Each row was made from one small tree. Brackets hold a mark, then the marks that hang from it, in the order of their numbers. Every link used is in the known rows. Write each row's tree.
Known rows
(Q_192 Q_130 (Q_432 (Q_692 Q_148) Q_706)): -4.50 -2.50 +1.94 +2.62 +0.45 +0.14 +2.09 -1.35 +1.87 -0.33 +3.67 -0.78
 +1.39 -2.08 -2.42 +3.05 +2.05 -0.06 -0.42 -1.35 +0.40 -0.41 +0.59 +1.74
 +1.72
(Q_706 (Q_432 (Q_192 Q_16 Q_130) (Q_692 Q_148))): -2.42 -4.04 +4.07 -0.81 +1.18 +0.90 +3.01 +1.30 -0.54 -0.31 -0.98 +2.78
 +0.53 -0.23 -0.98 -0.68 +3.44 +0.22 +1.04 +1.11 +1.47 +0.68 -0.84 -1.86
 +2.45
(Q_432 (Q_192 Q_16 Q_130) (Q_692 Q_148) Q_706): -2.97 -3.97 +2.68 +3.31 +1.36 +1.90 +4.45 -4.31 +1.51 -1.98 -1.75 +2.30
 +0.73 -1.39 +1.72 +1.59 +1.26 +0.66 -2.96 +0.82 -2.05 +0.68 +2.09 -0.49
 +0.63
(Q_432 Q_192 Q_692): -1.99 -4.74 +2.90 -2.18 -1.48 +1.89 +2.74 +1.83 -0.51 -2.99 -4.65 +1.36
 +3.33 +0.20 -2.38 -0.62 -0.78 +0.49 +1.47 +2.12 -1.48 +0.29 +0.82 +0.17
 +1.26
(Q_692 (Q_432 Q_192 Q_706)): -3.69 -6.78 +2.64 +1.33 +0.47 -0.95 +0.43 -1.83 +1.41 -3.89 -2.01 -0.89
 -1.15 +0.34 +2.26 +6.85 -1.90 +3.11 +3.10 +2.74 -2.61 -0.02 +0.38 -2.90
 +3.70
(Q_706 (Q_432 (Q_192 Q_16 Q_130) Q_692)): -2.26 -3.40 +2.98 -1.37 +0.57 +0.71 +2.26 +3.08 -0.45 -2.37 -0.38 +2.72
 +1.37 +0.22 -2.16 -1.13 +3.20 +1.12 +2.50 +0.86 +0.85 +0.77 -0.36 -1.73
 +3.33
(Q_192 Q_130 (Q_432 Q_692 Q_706)): -4.32 -1.75 +0.77 +1.22 -0.35 +0.05 +1.40 +0.27 +1.86 -2.65 +4.23 -0.60
 +2.33 -1.65 -3.51 +2.49 +1.73 +1.14 +0.95 -1.55 -0.19 -0.25 +1.07 +1.71
 +2.56
(Q_643 (Q_130 (Q_192 Q_16 Q_432))): -3.13 -5.79 +1.10 -4.34 -0.54 +1.46 -1.25 +2.70 +1.23 -5.55 +2.64 +0.51
 -2.79 +0.24 -1.45 +2.69 +1.25 +1.98 +0.84 -0.20 +0.18 -0.84 -0.74 +3.09
 +2.44
(Q_130 (Q_192 Q_16 (Q_432 (Q_692 Q_148) Q_706))): -3.82 -4.18 +1.41 -0.46 -0.48 +1.23 +0.89 +0.94 -0.07 -2.32 +1.46 +1.59
 +2.01 -1.37 -0.28 +2.25 -0.12 +2.56 -1.80 +0.15 +0.63 +0.15 +0.68 +1.98
 +2.35
(Q_192 Q_16 Q_130 Q_432): -3.85 -1.18 -0.02 +0.80 +1.52 -0.26 +0.77 -0.70 +0.50 -4.71 +7.25 -0.79
 +1.55 -1.28 -4.38 -0.53 +4.52 +2.41 +4.33 -2.05 +1.88 +0.86 -0.82 +3.21
 +3.33
(Q_432 Q_192 (Q_692 Q_148)): -2.19 -5.59 +4.31 -0.79 -0.69 +1.93 +3.41 -0.21 -0.71 -0.33 -5.70 +1.38
 +2.18 -0.28 -0.83 +0.38 -0.08 -0.94 -0.14 +2.57 -0.64 +0.11 +0.14 +0.15
 +0.15
(Q_16 (Q_192 Q_130 Q_432)): -4.54 -3.43 +1.29 -2.26 +0.45 -0.18 +0.15 +0.89 -0.25 -4.68 +5.31 -2.39
 +1.43 -0.18 -2.07 +2.28 +1.19 +0.72 +4.75 +0.13 -0.88 -0.02 -0.42 +3.41
 +3.71
(Q_706 Q_432): -4.41 -5.47 +3.32 -0.33 -0.61 -0.42 +0.69 +5.95 -0.66 -2.21 -2.31 -0.17
 -0.02 +0.72 -2.14 +3.25 +1.36 +1.72 +4.87 +1.74 +0.12 -1.30 -2.58 -2.35
 +4.87
(Q_432 Q_192 Q_692 Q_706): -3.08 -5.25 +2.26 +1.95 -1.32 +1.64 +3.32 -0.47 +0.84 -3.70 -5.38 +1.60
 +2.03 -0.16 +0.79 +3.01 -2.38 +1.47 -1.07 +2.37 -4.13 -0.35 +2.48 -1.47
 +1.88
(Q_643 (Q_130 (Q_192 Q_432))): -3.28 -6.79 +1.54 -5.32 -1.18 +1.33 -1.62 +3.33 +1.21 -4.90 +1.63 -0.24
 -3.12 +0.64 -1.32 +4.27 +0.06 +1.13 +1.10 +0.10 -0.34 -1.42 -0.73 +2.59
 +2.33
(Q_706 (Q_432 (Q_192 Q_16) Q_692)): -2.34 -3.99 +3.36 -0.01 -0.21 +0.86 +1.97 +4.11 -1.08 -2.05 -3.40 +3.06
 +1.84 +0.42 -2.09 -1.18 +2.03 +1.73 +2.26 +2.00 -0.08 +0.39 -0.82 -2.38
 +3.52
(Q_192 Q_16 Q_130 (Q_432 Q_692 Q_706)): -4.03 -0.21 +0.00 +4.09 +0.36 +0.29 +1.99 -0.42 +1.89 -3.21 +6.00 +0.57
 +2.89 -2.28 -3.62 -0.16 +3.75 +2.53 +0.70 -2.22 +0.51 +0.62 +0.87 +2.12
 +2.90
(Q_130 (Q_192 Q_432)): -3.75 -5.64 +1.32 -5.96 -0.95 +0.58 -0.84 +2.43 -0.96 -4.51 +1.90 -0.53
 +1.27 +0.30 -1.41 +3.31 -1.19 +1.49 +2.49 +0.42 +0.54 -0.34 +0.00 +2.53
 +3.14

Which tree is each row?
-4.57 -3.73 +2.41 +4.88 -0.86 +0.38 +1.65 +0.61 +0.84 +0.00 -0.84 -0.24
 +1.95 -1.72 -2.63 +3.18 +0.30 +0.96 -0.50 +0.48 -0.91 -1.08 -0.07 +0.72
 +1.90 -> (Q_192 (Q_432 (Q_692 Q_148) Q_706))
-3.79 -6.35 +3.57 +3.20 +3.01 -0.52 +1.98 -5.72 +1.73 -1.53 +1.43 -0.43
 -2.71 -0.97 +3.88 +6.13 +0.96 +2.06 +1.04 +1.79 -0.48 +0.71 -0.09 -2.02
 +2.19 -> (Q_692 Q_148 (Q_432 (Q_192 Q_16 Q_130) Q_706))
-2.46 -4.47 +1.43 -1.74 +1.75 +0.98 +2.18 -2.93 +0.04 -6.33 +1.41 +0.47
 +0.41 +0.31 -0.55 +0.01 +2.04 +1.28 +3.41 +0.53 -0.98 +1.11 +0.62 +1.04
 +2.55 -> (Q_432 (Q_192 Q_16 Q_130))
-2.71 -3.04 +1.35 +2.10 +0.37 +1.85 +3.66 -2.85 +1.66 -4.47 -0.70 +2.34
 +1.91 -0.87 +0.51 +0.80 +0.69 +1.97 -1.17 +0.48 -2.61 +0.95 +2.74 -0.29
 +1.81 -> (Q_432 (Q_192 Q_16 Q_130) Q_692 Q_706)
-3.66 -6.11 +0.65 -1.50 -0.45 +1.41 -1.14 +1.44 +2.02 -5.74 +1.89 +0.69
 -3.65 +0.07 -0.06 +4.91 +0.55 +2.70 -0.53 -0.20 -1.24 -1.19 +0.15 +2.13
 +2.81 -> (Q_643 (Q_130 (Q_192 Q_16 (Q_432 Q_706))))
-3.67 -5.08 +0.75 +2.30 +2.02 +0.87 +2.78 -5.26 +1.47 -7.07 +0.33 +0.83
 -1.02 +0.04 +2.54 +3.89 +0.64 +2.45 +0.86 +0.65 -3.62 +0.45 +2.33 -0.52
 +2.99 -> (Q_432 (Q_192 Q_16 Q_130) Q_706)
-4.43 -2.83 +1.20 +4.21 -1.76 +0.17 +1.29 +2.16 +1.02 -2.11 -0.63 -0.07
 +2.90 -1.32 -3.32 +2.85 -0.09 +1.99 +0.88 +0.17 -1.26 -0.97 +0.37 +0.75
 +2.86 -> (Q_192 (Q_432 Q_692 Q_706))
-4.86 -2.56 +0.13 +6.26 +0.26 -0.34 +0.60 -0.51 +0.65 -4.52 +2.01 -0.27
 +1.13 -1.24 -2.54 +2.67 +1.54 +3.75 +2.34 -0.18 -1.40 -0.47 -0.26 +1.01
 +4.10 -> (Q_192 Q_16 (Q_432 Q_706))
-4.16 -0.87 +1.19 +4.62 +1.07 +0.40 +2.60 -1.97 +1.84 -0.97 +5.36 +0.65
 +1.82 -2.60 -2.56 +0.62 +4.19 +1.76 -0.56 -1.80 +1.34 +0.45 +0.23 +2.19
 +2.08 -> (Q_192 Q_16 Q_130 (Q_432 (Q_692 Q_148) Q_706))
-2.69 -4.78 +1.40 -3.61 -1.27 +2.06 -0.78 +4.20 +1.30 -4.02 +1.75 +1.36
 -1.31 -0.20 -2.53 +1.08 +1.61 +1.93 -0.16 -0.33 +0.70 -0.58 -0.60 +3.23
 +2.00 -> (Q_643 (Q_130 (Q_192 Q_16 (Q_432 Q_692))))
-4.99 -3.97 +2.60 +2.60 -1.06 +0.36 +1.45 +1.36 -0.35 -1.15 +0.03 -0.78
 +2.25 -1.08 -0.47 +3.59 -0.72 +0.77 +0.94 +1.72 -2.41 -0.93 +0.01 +1.59
 +2.80 -> (Q_16 (Q_192 (Q_432 (Q_692 Q_148) Q_706)))
-2.98 -3.16 +1.01 -4.20 -1.39 +1.34 -0.05 +3.84 -0.93 -3.40 +2.84 +1.31
 +3.59 -0.82 -3.09 -0.94 +0.50 +2.66 +0.89 -0.20 +1.78 +0.66 +0.02 +3.08
 +2.84 -> (Q_130 (Q_192 Q_16 (Q_432 Q_692)))
-4.02 -2.07 +1.71 -2.57 -0.71 +0.35 +0.88 +2.81 -0.25 -3.11 +4.64 -1.48
 +3.55 -0.77 -3.28 +0.28 +1.24 +0.17 +3.47 -0.04 -0.30 +0.32 -0.07 +3.21
 +3.12 -> (Q_16 (Q_192 Q_130 (Q_432 Q_692)))
-3.48 -4.26 +0.64 -3.58 -0.35 +0.78 -0.74 +2.01 -1.08 -5.17 +3.36 +0.39
 +1.66 -0.16 -1.79 +1.52 +0.10 +2.83 +2.13 -0.06 +0.97 +0.44 -0.31 +2.91
 +3.38 -> (Q_130 (Q_192 Q_16 Q_432))
-4.18 -2.81 +2.51 -1.51 -0.12 +0.39 +1.43 +1.53 -0.13 -1.27 +4.26 -1.46
 +2.36 -1.12 -2.24 +0.78 +1.58 -0.70 +2.41 +0.18 +0.11 +0.26 -0.56 +3.42
 +2.38 -> (Q_16 (Q_192 Q_130 (Q_432 (Q_692 Q_148))))
-3.82 -6.30 +1.36 +0.37 +1.42 +0.71 +2.37 -4.60 +1.53 -6.54 -0.82 -0.22
 -1.57 +0.47 +2.66 +5.86 -1.13 +0.97 +1.04 +1.10 -4.07 -0.29 +2.59 -0.84
 +2.54 -> (Q_432 (Q_192 Q_130) Q_706)
-3.69 -3.55 +0.50 -1.24 -1.22 +1.25 +0.45 +2.02 +0.00 -4.06 +2.24 +1.44
 +2.66 -0.92 -1.01 +1.79 -0.35 +3.18 -0.61 -0.17 -0.07 +0.23 +0.98 +2.06
 +3.12 -> (Q_130 (Q_192 Q_16 (Q_432 Q_692 Q_706)))
-4.75 -2.54 +1.14 +0.33 -0.67 +0.15 +1.35 +1.16 +0.62 -3.49 +4.17 -1.26
 +2.40 -1.06 -1.13 +2.61 +0.39 +0.68 +1.78 -0.02 -2.01 -0.14 +0.89 +2.52
 +3.38 -> (Q_16 (Q_192 Q_130 (Q_432 Q_692 Q_706)))
-3.38 -6.34 +3.65 +3.20 -0.32 +1.83 +3.90 -2.42 +0.75 -0.88 -6.51 +1.76
 +0.88 -0.68 +2.14 +3.76 -1.73 +0.11 -2.65 +2.72 -3.46 -0.59 +1.77 -1.49
 +0.65 -> (Q_432 Q_192 (Q_692 Q_148) Q_706)
-3.90 -6.99 +1.26 -3.62 -1.06 +1.19 -1.17 +2.14 +1.95 -5.20 +0.86 +0.12
 -3.68 +0.48 +0.39 +6.26 -0.53 +1.47 -0.40 +0.19 -1.76 -1.77 +0.45 +1.92
 +2.58 -> (Q_643 (Q_130 (Q_192 (Q_432 Q_706))))
-1.72 -3.64 +2.40 +0.16 -1.02 +2.21 +2.97 +1.14 -0.59 -3.20 -3.43 +2.26
 +3.84 -0.33 -2.84 -2.76 +0.96 +1.86 +1.30 +1.83 -0.88 +1.07 +0.46 +0.42
 +1.56 -> (Q_432 (Q_192 Q_16) Q_692)
-2.93 -4.04 +1.67 +4.08 -0.78 +1.95 +3.58 -1.13 +0.82 -4.13 -4.37 +2.54
 +2.36 -0.58 +0.41 +0.99 -0.55 +2.82 -1.35 +1.88 -3.66 +0.35 +2.15 -1.14
 +2.24 -> (Q_432 (Q_192 Q_16) Q_692 Q_706)
-4.17 -3.07 +2.03 -0.28 -1.94 +0.42 +0.56 +4.22 -0.77 -2.45 +0.88 -1.11
 +3.83 -0.54 -3.34 +0.82 -0.08 +0.92 +3.41 +1.43 -1.38 -0.25 -0.77 +2.57
 +3.38 -> (Q_16 (Q_192 (Q_432 Q_692)))
-3.18 -4.38 +1.52 -5.77 -1.82 +1.09 -0.36 +4.22 -0.59 -3.20 +1.37 +0.55
 +3.32 -0.27 -2.48 +1.48 -1.18 +1.54 +0.91 +0.18 +1.15 -0.05 +0.21 +2.64
 +2.43 -> (Q_130 (Q_192 (Q_432 Q_692)))
-3.22 -5.10 +0.94 -1.94 -1.32 +1.82 -0.36 +2.89 +2.11 -4.36 +1.48 +1.52
 -1.93 -0.40 -0.82 +3.13 +0.90 +2.46 -1.46 -0.12 -0.91 -0.94 +0.36 +2.33
 +2.34 -> (Q_643 (Q_130 (Q_192 Q_16 (Q_432 Q_692 Q_706))))
-3.11 -7.71 +4.79 -0.24 +1.24 -0.51 +0.97 -2.16 +0.09 -0.06 -2.14 -1.23
 -1.54 -0.19 +1.66 +5.11 -0.12 +1.16 +3.00 +3.13 +0.35 +0.26 -1.79 -1.82
 +1.73 -> (Q_692 Q_148 (Q_432 Q_192))
-4.90 -4.91 +3.68 +4.35 -1.59 +1.61 +3.73 +1.55 +1.41 +0.86 -4.70 +0.09
 +1.95 -1.75 +0.03 +4.12 -0.58 +0.90 -1.97 +1.65 -1.62 -1.40 -0.05 -0.69
 +1.35 -> (Q_432 (Q_692 Q_148) Q_706)
-4.91 -3.14 +2.11 +1.01 -0.10 +0.34 +1.70 -0.31 +0.57 -1.85 +3.69 -1.17
 +1.73 -1.30 -0.50 +3.25 +0.46 +0.00 +0.77 +0.37 -1.65 -0.24 +0.64 +2.46
 +2.68 -> (Q_16 (Q_192 Q_130 (Q_432 (Q_692 Q_148) Q_706)))
-3.49 -5.09 +1.89 +1.50 +1.85 -0.85 +1.12 -3.20 +2.08 -4.80 +2.19 -0.38
 -1.20 -0.29 +2.19 +5.09 +0.57 +3.71 +2.96 +1.31 -1.63 +0.88 +0.67 -1.97
 +3.65 -> (Q_692 (Q_432 (Q_192 Q_16 Q_130) Q_706))
